What can hang from each mark:
pupuv: begete teges
nagam: begete
gunonar: dupo
teges: pupuv
begete: dupo nagam pupuv
dupo: gunonar
miva: begete teges
rari: begete

Known rows, with every way that one mark hangs from another:
{teges {pupuv begete}}: [ 0.36  0.10 -0.08  0.00  0.21  0.07 -0.17 -0.04 -0.09  0.00  0.02 -0.13
  0.06  0.12  0.03  0.03]
{gunonar dupo}: [ 0.18 -0.03 -0.12 -0.19  0.27 -0.31 -0.57  0.03 -0.16 -0.15  0.05 -0.19
  0.22 -0.06 -0.24 -0.13]
{begete nagam pupuv}: [-0.18  0.12 -0.02 -0.24  0.16 -0.23  0.20 -0.38 -0.10  0.15  0.24  0.08
  0.28 -0.31  0.06  0.07]
{pupuv begete teges}: [ 0.32 -0.37  0.10  0.12  0.05  0.32 -0.33 -0.13 -0.14 -0.05 -0.22 -0.13
  0.06  0.26  0.43  0.05]
{rari {begete nagam pupuv}}: [ 0.01  0.07  0.16 -0.33 -0.03  0.07  0.27 -0.17 -0.13  0.27  0.33 -0.06
  0.22 -0.16  0.23  0.17]
{pupuv begete}: [ 0.47 -0.10 -0.01 -0.12  0.16  0.22 -0.40  0.07 -0.05 -0.17  0.02 -0.17
  0.23  0.03  0.20  0.07]
{teges {pupuv {begete dupo}}}: [ 0.08 -0.05  0.01  0.25  0.17 -0.05 -0.15  0.06 -0.01 -0.07 -0.02 -0.08
 -0.23  0.12 -0.11 -0.09]
{rari {begete nagam}}: [ 0.28  0.07  0.06 -0.36 -0.09  0.10  0.01 -0.15 -0.07 -0.03  0.33 -0.05
  0.16 -0.11  0.10  0.17]
{miva begete teges}: [ 0.30  0.57 -0.41 -0.20  0.05 -0.22 -0.33  0.51  0.46 -0.27 -0.18 -0.02
  0.56  0.13  0.34 -0.02]
{miva teges}: [ 0.27  0.29 -0.31 -0.44  0.14 -0.23 -0.35  0.18  0.15 -0.18 -0.05 -0.11
  0.64  0.21  0.26  0.19]
{nagam {begete pupuv}}: [-0.03  0.13  0.08 -0.36  0.14  0.26  0.35  0.08 -0.06  0.01  0.17 -0.24
  0.20 -0.10  0.20  0.11]
{rari begete}: [ 0.40  0.02 -0.01 -0.50  0.01  0.05 -0.31  0.27 -0.13 -0.13  0.31 -0.28
  0.22  0.14  0.27  0.19]
{teges {pupuv {begete {dupo gunonar}}}}: [ 0.26 -0.09  0.00  0.23  0.07  0.17 -0.17  0.17 -0.17 -0.05 -0.07 -0.02
 -0.43  0.16 -0.42 -0.05]
{teges {pupuv {begete {dupo gunonar} nagam}}}: [ 0.10 -0.03  0.02  0.36 -0.02  0.23  0.10 -0.22 -0.09  0.04 -0.05  0.16
 -0.44 -0.06 -0.56 -0.07]
{dupo gunonar}: [ 0.41 -0.01 -0.22 -0.43  0.12  0.04 -0.43  0.24 -0.29 -0.20  0.19 -0.15
  0.00  0.13 -0.26  0.15]
{rari {begete dupo {pupuv teges}}}: [-0.22 -0.42  0.32 -0.06 -0.14 -0.03  0.08  0.19 -0.14  0.22  0.05 -0.14
 -0.17  0.23  0.36  0.05]
{begete dupo pupuv}: [-0.35 -0.20  0.08 -0.12  0.14 -0.40 -0.07  0.19 -0.10 -0.01  0.18 -0.10
 -0.03 -0.02  0.01 -0.05]

Rows:
[-0.07  0.62 -0.33  0.34 -0.15 -0.14  0.15  0.21  0.41 -0.08 -0.29  0.33
 -0.17  0.00 -0.45 -0.17]
{miva {begete {dupo gunonar} nagam} {teges pupuv}}
[-0.48 -0.46  0.16  0.09  0.02 -0.33 -0.01  0.03 -0.14  0.09 -0.01 -0.06
 -0.18  0.18  0.22 -0.05]
{begete dupo {pupuv teges}}
[ 0.19 -0.23  0.12  0.27 -0.12  0.35 -0.08 -0.16 -0.08 -0.13 -0.06  0.13
 -0.30 -0.12 -0.44 -0.06]
{pupuv {begete {dupo gunonar} nagam}}
[ 0.13  0.65 -0.36 -0.06 -0.05 -0.13 -0.04  0.06  0.53 -0.18 -0.16  0.20
  0.52 -0.09  0.19 -0.04]
{miva {begete nagam} teges}
[-0.23  0.11 -0.06  0.16 -0.06 -0.10  0.24 -0.13  0.10  0.15 -0.07  0.11
  0.06 -0.16  0.33 -0.13]
{miva {begete nagam {pupuv teges}}}
[ 0.18 -0.31  0.13  0.26 -0.06  0.36 -0.02 -0.55 -0.08  0.05 -0.20  0.09
  0.05  0.01  0.27  0.03]
{pupuv {begete nagam} teges}
[-0.48 -0.12  0.12  0.05  0.04 -0.36  0.26 -0.26 -0.03  0.08  0.17  0.12
 -0.06 -0.30 -0.16 -0.09]
{begete dupo nagam pupuv}
[-0.25 -0.12  0.28 -0.10 -0.15 -0.06  0.28 -0.11 -0.03  0.17  0.27  0.01
 -0.09 -0.16  0.03  0.02]
{rari {begete dupo nagam pupuv}}
[-0.22  0.65 -0.34  0.34 -0.11 -0.35  0.19  0.13  0.53 -0.10 -0.23  0.28
  0.06 -0.06 -0.14 -0.19]
{miva {begete dupo nagam} {teges pupuv}}
[-0.17 -0.07  0.14 -0.10 -0.03  0.34  0.35  0.29 -0.15 -0.03  0.08 -0.16
 -0.35 -0.03 -0.32  0.03]
{nagam {begete {dupo gunonar} pupuv}}
[-0.61 -0.38  0.19  0.24 -0.07 -0.27  0.29 -0.45 -0.10  0.20 -0.02  0.16
 -0.19 -0.11  0.08 -0.09]
{begete dupo nagam {pupuv teges}}
[ 0.31  0.46 -0.19  0.09  0.08  0.09  0.09 -0.29  0.27  0.12 -0.22  0.11
  0.42  0.05  0.07  0.13]
{miva {teges {pupuv {begete nagam}}}}
[ 0.02 -0.50  0.24  0.50 -0.23  0.47 -0.03 -0.33 -0.14  0.02 -0.30  0.15
 -0.47  0.08 -0.21 -0.10]
{pupuv {begete {dupo gunonar} nagam} teges}
[-0.09 -0.16 -0.02  0.01 -0.10 -0.08 -0.07 -0.13 -0.16 -0.17  0.13  0.15
 -0.36 -0.13 -0.60 -0.03]
{begete {dupo gunonar} nagam}
[-0.24 -0.37  0.33  0.09 -0.31  0.25  0.33 -0.12 -0.21  0.30  0.04  0.06
 -0.44  0.04 -0.12  0.04]
{rari {begete {dupo gunonar} nagam {pupuv teges}}}
[ 0.05 -0.19  0.23 -0.24 -0.10  0.13  0.00  0.44 -0.24  0.15  0.20 -0.16
 -0.26  0.12 -0.13  0.08]
{rari {begete {dupo gunonar} pupuv}}
[-0.47 -0.41  0.19  0.25 -0.16 -0.02  0.29 -0.32 -0.23  0.25 -0.07  0.20
 -0.45 -0.04 -0.30 -0.05]
{begete {dupo gunonar} nagam {pupuv teges}}
[ 0.24  0.74 -0.47 -0.09  0.07 -0.26 -0.12  0.44  0.47 -0.10 -0.18 -0.01
  0.39  0.18  0.19 -0.02]
{miva begete {teges pupuv}}
[ 0.06 -0.22  0.14  0.29 -0.04  0.12 -0.08 -0.28  0.06 -0.16  0.00  0.12
 -0.10 -0.18 -0.11 -0.09]
{pupuv {begete dupo nagam}}
[-0.18  0.39 -0.18  0.05 -0.02 -0.37 -0.03  0.61  0.49 -0.08 -0.25  0.06
  0.32  0.05  0.26 -0.15]
{miva {begete dupo pupuv} teges}
[-0.15 -0.10  0.12 -0.18  0.05  0.31  0.41 -0.07 -0.12  0.14  0.00 -0.23
  0.04  0.06  0.38  0.11]
{nagam {begete {pupuv teges}}}
